What can hang from each mark
M: J S Z
Z: M Q Y
J: A M
Y: Z
S: M N
D: L
Q: L Z
R: L
L: Q

Every row comes from one small tree of marks. Brackets hold a mark, then the marks that hang from it, in alphabetical order. Every link used is in the known rows. Which tree was each row made from?
(in the rows, 128 means zero)
Known rows
[S [M J [Z Y]] N]: [102 201 178 129 139 143 141 192 184 140 157 110 133 162 113  83  91 141
  91 112 102  93 202  88]
[L [Q [Z [M J]]]]: [113  96 152 119 116  83 157 119 109 151 157 130 146 130 142 164 153 166
  91 119 106 139 148 118]
[D [L Q]]: [107  55 130 148 120  59 184 174  63 166 140 130 135 145 159 166 121 184
 101  88 103 113 129 127]
[M J [Z Y]]: [ 92 168 113 105 124 112 166 188 131 106 115 137 114 115 159  53 138 149
 115 141 130 127 159 166]
[J A M]: [136 130  93 188 113  97 124  92 112 149  69 153 138 117  89 110 131 110
 158  83 108  87  66 111]
[J A [M [S N] Z]]: [134 153  56 213 123 115  82 107 116 129  86 140 133 100  94  68 119 125
 145 110 112  67  64 101]
[Y [Z M Q]]: [130  99 147  97 116 126 158  93 121 144  86 107 163 146 118 174  79  75
 181 131 100 144 136 135]
[Y Z]: [122 112 151 120  79 104 181 134 112 143 103 116 160 165 101 154  88 120
 161 103  77 113 166  98]
[Z M Q]: [138  90 163 103 157 126 139 102 130 133  96 132 135 131 134 187 118  54
 145 136 138 156 109 162]
[L [Q [Z [M [S N]] Y]]]: [130  95 137 112 114 106 130 116 122 151 177 129 143 131 135 174 142 158
  95 125 124 154 138 104]
[M [S N] [Z Q]]: [123 129 106 151 129 132  97 159 134 101 140 129 126 124 137  96 110 116
 110 157 125  91 141  95]
[R [L [Q Z]]]: [145  82 164 117  91  95 150 140  98 127 163 122 135 139 138 142 158 138
  67  96 141 158 141  95]
[L [Q [Z M Y]]]: [124  90 151  92 116 100 151 116 118 151 161 134 136 132 137 183 150 157
  93 121 122 161 140 119]
[Q L [Z [M J [S N]]]]: [143 170 182 135 149 157 104 119 138 110 173 110 109 138 108 190 165 172
 115 154 131 140 164 119]
[Q L Z]: [138 150 210 107 121 138 138 131 138 113 164 128  96 162 100 213 169 180
  93 137 116 129 186  80]
[Z [M S] [Q L] Y]: [154  97 134  69 165 200  71  90 146 113 129 125  95 122 148 193 138  75
 164 161 178 200  84 183]
[J M]: [132 139 136 168  96 101 126 140 111 134  96 146 138 128  95 141 146 101
 150  90 117  93  99 112]
[Q [Z [M J] Y]]: [141 159 150  94 128 137 170 118 142 122 144 137 135 120 117 157 149 135
 144 155 159 156 156 155]
[J A [M [S N] [Z Q]]]: [136 143  46 201 130 122  73  90 123 127  84 140 133  92 107  66 115 107
 153 125 123  72  59 100]
[Z [M [J A] [S N]] Q Y]: [146 116  70 113 163 163  93  80 149 130 121 128 137  90 158 103 113  72
 186 163 181 175  79 182]

Write each row's tree
[105 188 163 121 159 155 116 151 191 143 148 110 119 154 124  80  88 138
  94 124 107 101 181  83]
[S [M [J A] [Z [Q L] Y]] N]
[151 157 202  71 149 171 125 114 150 114 158 120  91 147 104 231 165 156
 111 151 149 182 157 131]
[Q L [Z M Y]]
[157  89 147 119 104 117 123 132 110 126 175 113 139 128 138 141 148 129
  78 106 159 178 125 106]
[R [L [Q [Z [M [S N]] Y]]]]
[111 143 193 100 138 156 147 156 165 126 122 133 114 173 113 132 102 113
 105 121 101  85 177 111]
[S [M [Z Q]]]
[107 128 165  94 143 123 134 158 133 105 107 131  94 141 142 140 132 124
  84 145 113 124 156 117]
[M [Z [Q L]]]
[139 133 101 118 138 159 120 131 127 120 127 131 129 111 140 122 135 103
 179 137 166 169  98 210]
[Z [M J S] Y]
[139 145  36 179 129 137  70  88 132 127  88 143 129  87 113  62 116 106
 161 131 142  91  53 109]
[J A [M [S N] [Z Q Y]]]
[150  85 160 101 105 112 145 132 107 129 160 117 133 132 141 149 156 125
  76 102 155 185 126 121]
[R [L [Q [Z M Y]]]]
[129 118 115 129 130 144 112  80 126 138 106  91 154 132 128 140  85 105
 185 141 103 139 126 131]
[Y [Z [M [J A] [S N]] [Q L]]]
[107 160  65 136 118 146 121 175 122  86 135 138 114 103 163  29 142 155
 146 160 146 108 135 177]
[M J S [Z Y]]
[119  75  86 148 136  87 168 134  71 158 152 129 137 118 163 137 126 196
 130 122 133 125 112 156]
[D [L [Q [Z [M [J A] S] Y]]]]
[ 99 149  89  94 156 131 134 127 143 111 100 133  95 102 174  51 137 145
 117 159 137 140 129 160]
[M [J A] [Z [Q L] Y]]
[115 174 175 173 133 122 145 154 171 163 151 116 149 170  96  97  88 138
 110  86  84  73 186  69]
[S [M [J A]] N]
[138 144  40 177 120 137  85  98 116 120  78 151 120  93 104  64 131 122
 166 120 134  88  49 137]
[J A [M S [Z Y]]]
[130 127 124 165 139 130 127 135 109 120 117 127 141 123 128 128 136 107
 164 125 131 130 110 191]
[Z [M J S]]
[128 116  83 100 125 165 103 145 135  89 127 145 105 114 152  91 126 113
 138 171 157 120 119 147]
[M S [Z Q Y]]
